In the rows, zero is written as 128.
Known rows, with every step that occurs
G > P > J: [143 207 110 119 172 104 107 142 136 185 159  87  90 150 139 136 141 145
 165 159 157 130  93 125 153 109 114 122 151 155 143 162 140 165]
F > L > G: [133 163 101 143 143 100 126 158 139 184 205  99 119 136 120 150 143 156
 165 153 176 132  98 102 104 116 114 132 161 111 159 155 146 132]
J > G > P: [150 182 107 127 169  95 120 141 139 184 165 117 104 159 154 126 145 144
 156 163 171 117 100 127  99 109  90 145 147 129 136 178 137 160]
L > G > J > F > T: [115 193 126 163 176 112 122 155 153 200 157  71 102 118 125 160 148 183
 183 168 172 117 113  84 120 100 115 138 182 144 153 172 136 130]
J > G: [143 153 114 132 154 104 121 158 142 166 173 120 114 131 140 137 145 145
 158 161 172 124 112 119 102 106 113 142 166 129 130 169 137 144]
C > F > L: [145 152 112 139 152  99 105 176 135 199 189  56 139 101 123 143 138 147
 159 134 165 143 108 114 136 106 114 116 118 115 148 160 134 134]
J > G > P > F: [175 198 104 122 160  87 118 150 135 174 153 107  92 154 154 131 140 133
 155 161 171 100 100 103 104 116 100 138 140 113 124 168 132 157]
C > F > J: [112 169 115 152 169 107  97 180 136 186 149  54 121 113 116 125 147 149
 156 119 163 134 126 116 147 105 130  97 124 139 151 157 137 136]
C > L > F > T: [110 150 115 165 145 105 113 145 148 185 190  79 123 119 114 140 145 175
 176 156 162 122 105 101 134  88  59  83 179 150 164 148 133 152]
J > G > L > F > T: [134 146 111 146 158 102 108 148 134 190 195 100 113 126 126 157 143 169
 193 150 168 111 110 107  87 113  75 113 149 149 151 166 126 144]
C > F > G: [171 150 113 138 162  95 106 176 136 190 169  86 125 101 108 127 144 153
 158 142 158 137 116 119 134 108 118 128  94 141 128 167 144 143]
T > F: [101 149 125 114 151 112 117 174 136 170 180 100 117 102 134 130 130 140
 167 151 167 123 105 133 137 123 139 119 157 155 128 173 159 128]
F > P > J > L: [156 191 111 118 154  99 115 179 142 167 187  26  92 149 116 140 128 141
 163 153 179 139 122 120 117 109 113  95 154 154 152 137 121 129]
P > F > T: [124 186 125 146 139  95 106 155 143 155 173  53 106 103 127 140 135 157
 171 141 155 106 116  90 143 115 126 107 165 136 131 164 135 150]
F > P > G > J > L: [135 215 119 115 172  91 130 178 151 158 200  32 106 170 109 154 125 142
 169 143 181 127 132 106  94 109 130 132 161 159 148 144 111 118]
P > F > L > G > J: [140 187 110 134 157  94 125 170 142 175 183  82 110 145 122 170 136 141
 180 142 189 119 105  72 102 113 139 147 154 101 156 134 143 122]
C > F > P: [153 162 126 126 166  98 110 174 149 209 161  22 148 132 118 123 132 147
 149 138 156 139 122 116 137 111 113  85 118 137 140 166 141 139]
P > F > J > G: [136 185 105 149 154  96 113 184 138 148 159  80  88 138 137 132 151 139
 168 145 181 108 129  94 108 105 122 131 145 115 131 143 122 137]
G > J > F > L: [116 185 122 151 175 110 119 188 157 203 193  58 123 111 134 155 142 155
 171 167 180 144 117 102 122 102 125 147 141 131 154 154 124 133]
J > L > F: [123 160 101 127 146 114 114 172 130 176 184  91 125 116 109 143 134 149
 163 151 170 134 111 117  91 116  96  95 158 152 169 142 134 129]
C > L > F > G > P: [161 169  93 146 168  90 119 155 142 203 190 110 112 149 116 125 148 164
 169 173 167 127  94 113 115  95  42 123 110 148 156 145 137 173]
L > F > G > J: [124 161 116 142 180 108 122 179 144 183 179 106 134 126 103 142 144 157
 200 160 166 135 117 107 107 100 114 140 112 174 154 148 146 146]
T > F > J > L: [ 84 164 108 132 150 107 106 200 126 154 186  76  84 115 119 124 133 140
 173 121 193 121 125 135 117 119 127 107 147 154 153 151 134 108]
G > P: [120 190 114 123 168  97 110 144 141 187 170  96 120 141 140 126 135 145
 153 150 158 127  98 126 125 120 113 120 145 143 145 176 150 167]
T > F > P > J: [132 168 122 107 161 108 120 185 143 177 179  43  97 134 128 127 129 142
 181 167 168 127 110 129 156 113 133  98 148 174 127 156 144 128]
T > F > P > G > L: [135 176 117  96 162  91 122 182 146 178 218  55 101 142 118 149 119 142
 170 148 164 115 110 121 120 141 141 112 127 162 121 164 131 123]
P > G > J > L > F: [122 200 108 120 169 110 127 174 135 164 189  96 104 143 101 168 134 148
 181 148 173 128 116 104  90 102 118 136 166 169 162 134 117 118]
L > G > P: [138 192 102 124 166 100 122 132 135 194 161 119 106 162 131 135 141 154
 152 151 162 117  87 111 103 124 106 126 161 128 152 175 158 155]
L > F > P > G > J: [124 203 119 117 183 105 139 172 157 185 186  50 136 168 105 150 134 156
 189 169 156 127 121  99 114 100 117 117 149 177 152 144 125 137]
C > L > G > P > J: [166 196  95 131 164  97 118 129 136 193 158 112  70 182 131 149 147 155
 155 163 180 121  77 101 133  96  78 121 183 125 152 138 140 154]
P > G > L > F: [133 181 104 111 160 104 116 161 137 180 204 107 112 130 105 167 134 154
 172 149 149 127 101 106 104 130 127 112 138 165 144 147 127 139]
F > L: [121 163 111 141 147 101 116 171 142 175 214  81 134 117 127 143 139 147
 163 145 169 141 107 117 121 113 117 124 145 125 153 157 138 144]
F > G > P: [152 185 106 135 170  88 115 156 139 181 185 104 110 138 127 118 143 154
 165 160 160 127 104 127 120 117  98 143  99 151 136 176 146 171]

Rows
[182 207  92 126 166  86 107 169 124 168 184  85  59 143 120 136 142 147
 172 158 180 131 105 129 119 109  92 145 116 158 142 149 124 152] => F > G > P > J > L
[142 178 110 137 138  92 113 178 140 163 202  63 121 112 130 147 135 139
 161 145 170 128 109  93 125 120 130 122 136 107 142 143 132 141] => P > F > L
[145 209 112 114 160  90 109 152 138 176 158  77 110 136 140 132 130 136
 150 148 159 111  99 103 127 127 121 119 137 126 135 162 143 161] => G > P > F
[122 146 109 141 150 111 118 159 146 192 179 105 134 129 114 143 141 156
 160 158 167 135 100 106 121  96  81  90 165 140 161 136 141 149] => C > L > F
[120 189 109 134 155  98 111 147 138 176 211  79 104 120 103 167 138 176
 189 145 144 112 104  99 117 120 102 107 151 172 146 161 120 143] => P > G > L > F > T
[140 174 100 121 151 118 111 174 125 173 173  88  95 121 108 154 139 147
 175 159 170 140 106 117 112 103 101  97 169 166 164 128 127 127] => P > J > L > F
[144 174 104 138 159  90 100 185 136 155 174  85  87 145 131 151 144 134
 171 126 188 108 126  91  88 127 133 129 117 112 135 138 121 134] => P > F > J > G > L
[114 221 104 139 167  90 103 166 138 169 155  60  96 152 133 122 141 140
 161 132 167 111 113 101 130 120 121 112 122 129 149 152 134 160] => G > P > F > J
[149 151 111 129 161  88 102 175 141 173 209 110 116 114 111 148 134 151
 170 134 169 133 112 119  97 136 134 137  89 149 135 159 144 152] => F > G > L
[204 158 114 113 176  93 104 172 138 208 163  36  99 154 126 152 138 140
 168 141 177 129 116 113 119 110 108 109 109 132 128 150 118 127] => C > F > P > J > G > L
[134 176 111 152 153 108 118 187 150 201 203  63 120  94 136 141 147 160
 155 172 169 143 110 109 128 109 108 128 143 123 146 161 124 140] => J > F > L
[ 98 165  96 136 147 107 116 191 121 162 178  99  73 134 113 135 137 148
 173 132 200 111 117 120  96 121 119 117 168 140 159 149 143  98] => T > F > J > L > G
[116 149 112 118 161 112 104 164 137 194 191 109 139 120 113 154 132 152
 172 141 159 136 101 112  98 133 121  93 124 155 163 150 148 143] => G > L > F
[161 229 104 154 172 106 117 133 138 213 148  75  55 132 139 146 156 186
 176 186 160 112  91  98 148  99  80 127 178 149 146 174 126 154] => L > G > P > J > F > T
[165 170 110 127 158 110 117 162 135 163 163 112  81 139 141 148 150 142
 172 173 177 130 108 117 131  95 117 142 174 145 126 155 128 140] => P > J > G
[150 182 104 133 155  96 139 161 158 189 203  41 122 165 104 143 140 162
 160 179 159 127 111  99 119  93  73  91 167 150 149 131 114 146] => C > L > F > P > G
[112 165 109 150 143 105 108 161 131 176 193  73 114 109 109 142 138 170
 181 147 164 122 117 113 105 105  72  90 169 159 173 154 127 133] => J > L > F > T
[153 199  99 119 152  98 134 177 142 174 204  39 112 153  99 143 131 154
 165 166 161 128 121 109  93 112  89  94 158 162 155 139 108 125] => J > L > F > P > G
[106 194  88 130 162  98 114 173 116 179 172  99  63 156 123 124 138 145
 170 132 200 104 102 127  97 123  94 123 151 137 164 160 143 114] => T > F > J > L > G > P
[145 151 113 121 161  99 107 159 139 175 190 126 113 135 134 154 136 140
 161 140 179 122 108 117  79 128 122 134 138 126 136 166 134 140] => J > G > L
[133 188 112 113 157  95 112 159 143 163 208 101 103 127 117 168 130 146
 159 138 157 125 104 110 113 135 153 128 145 151 131 158 128 142] => P > G > L
[117 166 107 155 162 106 115 175 141 158 170  99 103 146 136 128 157 148
 170 147 182 123 128 116 107 100 112 132 152 133 143 158 126 140] => F > J > G
[138 200 124 161 158 115 107 159 146 188 162  44  78  87 134 147 152 179
 177 181 157 127 112 105 170  94 106 115 176 165 137 165 118 148] => P > J > F > T
[135 176 118 150 174 112 128 164 159 210 153  98 102 144 127 162 147 163
 154 170 194 130 105  83 107  92 105 137 182 115 156 140 135 130] => C > L > G > J > F
[126 196 100 148 177  95 113 158 136 174 164  93  90 172 146 115 155 148
 168 150 180 116 114 124 106 100  86 138 137 134 150 171 126 159] => F > J > G > P
[147 212 100 115 162  97 103 156 127 173 171  81  71 148 131 142 135 140
 161 148 178 132  98 126 126 112 102 119 154 149 151 150 126 145] => G > P > J > L
[ 85 170 104 153 163 118 112 179 139 176 168  83 129 126 111 125 151 160
 180 146 162 135 121 112 122 104 109  92 142 161 170 143 139 143] => L > F > J
[122 162 115 128 162 109 126 170 151 196 183  52 157 142 112 125 135 157
 169 166 153 137 118 113 111 114  95  78 137 161 160 151 143 149] => L > F > P
[145 182 112 123 165 114 122 170 146 193 170  40 124 148 114 134 139 158
 182 174 155 140 113 111 138 103 101  82 148 174 154 137 134 144] => L > F > P > J
[106 145 114 127 144 104 118 185 136 176 216  86 119  99 134 137 132 143
 174 150 174 130 102 130 137 118 122 126 141 134 139 164 148 123] => T > F > L
